What can hang from each mark
latu: doso fubiz fufe limad votiz
rosofi: fufe
gebal: latu
limad: pofozip vavid
doso: latu
votiz: sereb
pofozip: limad
sereb: midida
nefa: latu

Every row comes from one small tree of marks. The marks that hang from a mark follow it in brackets, in alphabetical order. Every link used is in the known rows. Which tree was each row made from?
Known rows
doso[latu[fubiz fufe limad]]: [  5   3  11  62  11  -3 -23  14  21  -1  11 -23 -34  13  -3  -8 -28  -4
 -25 -22   8]
gebal[latu[doso fufe]]: [  0   8  10  37  -5 -12 -37   3  12  -4  -7 -22 -26   8  -9 -13 -27 -11
 -13  -8  19]
sereb[midida]: [ 10  -2 -10  -4  -5  -1  -2  14   4  -2  -7 -16  -8  -1   4 -33 -13  -1
  -1 -16  13]
gebal[latu]: [  3   4   1  18   0  -3 -15  17   3   2  -1 -10 -16  -9 -12 -10 -19   2
   7  -7   6]
latu[fubiz limad]: [ -1   1   5  39   0  -5 -14   6  14  16  10  -9 -15   8  -2  -8 -27   9
  -9 -20  -2]
nefa[latu[doso fufe limad votiz]]: [ -3 -15  15  28  -6 -12 -38 -13  25   5 -13 -33 -19  32  -3 -20 -45 -15
 -23   7   9]
nefa[latu[limad]]: [  1 -11   0  12  -1  -1 -14  -1  10   9 -10 -16 -15   9 -10 -12 -27   9
  -4  -2  -4]
nefa[latu[fubiz limad votiz]]: [  1 -18  12  26   4  -6 -19  -1  18  19   4 -14 -13  19  -2 -21 -50   6
  -5  -2   5]
nefa[latu[votiz[sereb]]]: [ 11 -17  17 -13  -1  -3 -12   6   2  20  -9  -8  -8   2  -2 -21 -37  -3
  -1   3   0]
limad[pofozip vavid]: [ 25   2 -16  -7  -3 -11  14  17   4   1   5  -4  -4  -9   0  24  -7   6
 -12 -15  12]
latu[fufe limad[pofozip vavid]]: [ 20   1  -6  22  -8 -16  -9   4  14  -9   0 -18 -21  11  -2  23 -16  -3
 -24 -18  11]
pofozip[limad[vavid]]: [ -9   5  -8 -14 -17 -11  12  12  25   9   2   3  -6  -5   6  18  -7   5
  -5  -7  -2]
nefa[latu[fubiz]]: [ 10  -6  -2  13   8  -3  -9   6   8  15  -3  -4 -12   5  -4 -16 -38  13
   4 -17  16]
votiz[sereb]: [  9   3  10   0  -8  -1  -9  13  -2  16  -3  -3 -10 -10  -2  -7 -14   1
  -4 -15  -6]
rosofi[fufe]: [  7  18  -6  11   1   4   4  15  12  20  -3 -13   8  -1  -3  -6  -3  -4
   6 -20  12]
nefa[latu[votiz]]: [  6 -15   0  -8   2  -2  -8   8  11  10 -11 -16  -5   7  -4 -18 -32  -3
   6   4   6]
nefa[latu[fubiz fufe]]: [ 10  -2   3  25   7  -6 -23   1  13   2 -13 -12 -22  16  -4 -18 -42   1
   1 -23  24]
doso[latu]: [  9   3  -6  17   9   5   2  28   9   2   5 -16 -15 -10  -5  -3  -6   0
 -11 -11   2]
gebal[latu[votiz]]: [  3  -4   9  14   0  -5 -16  17   9   5   2 -16 -11  -3  -7 -17 -28  -7
   6   3   5]
pofozip[limad]: [-17   3  -4  -7   0  -5  -5  14  24  11  -2   3  -6  -2   4   5 -11   3
   0 -14  -3]
latu[doso limad votiz]: [ -6  -7  11  26 -10  -9 -21  -1  21  17   5 -24  -5  15   1 -11 -27  -8
 -23   5  -7]
latu[doso]: [  2   5  -3  13  -6  -5 -11   6  10  11  -2 -13  -5   0  -2  -6 -15  -1
 -14  -9   5]
doso[latu[fubiz fufe limad votiz]]: [  4  -6  17  59  11  -6 -25  16  27   2  14 -28 -29  19   1 -13 -36 -13
 -25 -11   7]
votiz[sereb[midida]]: [ 14  -4   7  -8 -11  -1  -7  12  -5   8  -5  -8 -10  -6   5 -36 -18  -2
  -7 -17   8]
gebal[latu[doso fubiz fufe limad]]: [ -4   5  21  72  -4 -17 -47  -5  19   5   8 -20 -33  21  -7 -17 -46  -3
 -24 -14  17]

Write each row's tree
[ 15  -4  27  37   9  -5 -22  21  13   9  11 -16 -26   6   6 -17 -38 -16
 -21 -17  12]	doso[latu[fubiz fufe votiz[sereb]]]
[  9  -2   5  25   9   0 -14  24  19  -7  -1 -31 -20   5   0 -11 -18 -22
 -15  -6   9]	doso[latu[fufe votiz]]
[  5   2  10  44 -15 -12  -9   6  11  10  18  -9 -25   1 -10  -1 -33  14
  -9  -6   4]	gebal[latu[fubiz limad[vavid]]]
[ -5   4   8  41 -10 -11 -34  -7  20   1  -7 -27 -22  19  -3  -7 -22 -10
 -26 -11   2]	latu[doso fufe limad]
[ 21  -1  -4  27  -3 -16   2   8  11  10  21  -1 -13   5   1  21 -25  14
 -23 -22  10]	latu[fubiz limad[pofozip vavid]]
[  9  -9   4  23 -10  -2   9  18  20   5  16 -28 -16   0  -3   5 -15  -5
 -27  11  -9]	doso[latu[limad[vavid] votiz]]
[  4   5   8  40 -20 -12 -21   2  14 -10  -3 -26 -32   6 -13   1 -23  -5
 -11  -2   4]	gebal[latu[fufe limad[vavid]]]
[ 11   8   3  46  14  -2 -15  22  16  -3   6 -18 -29   5  -1  -8 -25  -5
 -16 -27  18]	doso[latu[fubiz fufe]]
[ 11  -1  11  42  14  -4 -17  22  22   0   9 -23 -22  11   4 -14 -32 -16
 -15 -17  18]	doso[latu[fubiz fufe votiz]]
[ 10   0  -4  26 -10   0  10  17  14   2  13 -22 -21  -6  -8  10  -6   5
 -27   1  -9]	doso[latu[limad[vavid]]]
[  3 -18   7   9 -21 -11  -8 -11  20  15   0 -25  -9  17  -3  -6 -37  -1
 -26  21   1]	nefa[latu[doso limad[vavid] votiz]]
[  5  -1   6  50  11   0  -9  19  16  11  21 -14 -24   2  -4  -5 -23   9
 -23 -16  -1]	doso[latu[fubiz limad]]
[  5 -10  14  29   3 -13 -33  -7  22  10  -7 -21 -16  28   3 -25 -55 -11
 -15  -7  29]	nefa[latu[doso fubiz fufe votiz]]
[ 18 -13   9  42  25 -10  -9  25  19  12  31 -11 -16  10   3   5 -34   2
 -31 -14  12]	doso[latu[fubiz limad[pofozip] votiz]]
[  9  -8  10  34   4 -21 -34   0  23   2   2 -25 -14  26   4   3 -33 -17
 -35  -9  14]	latu[doso fufe limad[pofozip] votiz]
[ -5   1  18  59  -3 -14 -34   0  14  17  19 -10 -23  11  -9 -15 -42   9
 -20  -8   9]	gebal[latu[doso fubiz limad]]
[  5  -6  21   4 -11  -8 -18   5   7  24   3 -11  -3   2   6 -15 -28 -11
 -19   1  -1]	latu[doso votiz[sereb]]
[  4   2   4  45   5  -1 -21  14  19  -8   0 -31 -31   8  -8  -4 -14 -10
 -24 -12   0]	doso[latu[fufe limad]]
[  3  -2  10  27  -2  -9 -16   6  18  22  12 -12  -3  11   8 -15 -37  -5
 -15  -9  12]	latu[doso fubiz votiz]
[  4   6  10  52 -22 -17 -21 -10  24   7   7 -21 -23  21   2   3 -33  -3
 -33 -13  12]	latu[doso fubiz fufe limad[vavid]]
[ 18 -11   5  37  18 -15 -30  -1  15   1  -2 -10 -26  25  -4  -2 -47   6
 -18 -27  26]	nefa[latu[fubiz fufe limad[pofozip]]]
[  9  -5   7  34 -11  -5  -6  13  25  -7   6 -36 -26  10  -2   4 -18 -17
 -29   5  -1]	doso[latu[fufe limad[vavid] votiz]]
[ 19  -2   5  40  -1 -19  -7  11   8   7  25  -2 -22   1  -8  15 -35  17
 -19 -13  17]	gebal[latu[fubiz limad[pofozip vavid]]]
[ -5  -7  17  43  -5 -12 -23  -2  23  24  17 -16  -8  20   5 -14 -40  -2
 -24  -4   2]	latu[doso fubiz limad votiz]
[ 11   1   9  54   9 -22 -35  -3  19   6  11 -13 -22  25   4   5 -38  -2
 -37 -30  24]	latu[doso fubiz fufe limad[pofozip]]
[  3  -8  11  24 -20 -11  -7   7  15   5  10 -22 -16   2  -9  -3 -28  -3
  -8  16  -6]	gebal[latu[limad[vavid] votiz]]
[ 10   4   0  38 -11  -3  -5  12  20  -9   3 -31 -31   4  -8   9 -11  -8
 -30  -5  -1]	doso[latu[fufe limad[vavid]]]
[  1   1  22  51   0 -17 -41   3  20   5   6 -20 -23  18   1 -22 -50 -15
 -14  -8  28]	gebal[latu[doso fubiz fufe votiz]]
[ 10  -8  22   8 -15 -14 -31  -1   9   4  -9 -25 -15  17  13 -44 -36 -25
 -25  -7  21]	latu[doso fufe votiz[sereb[midida]]]
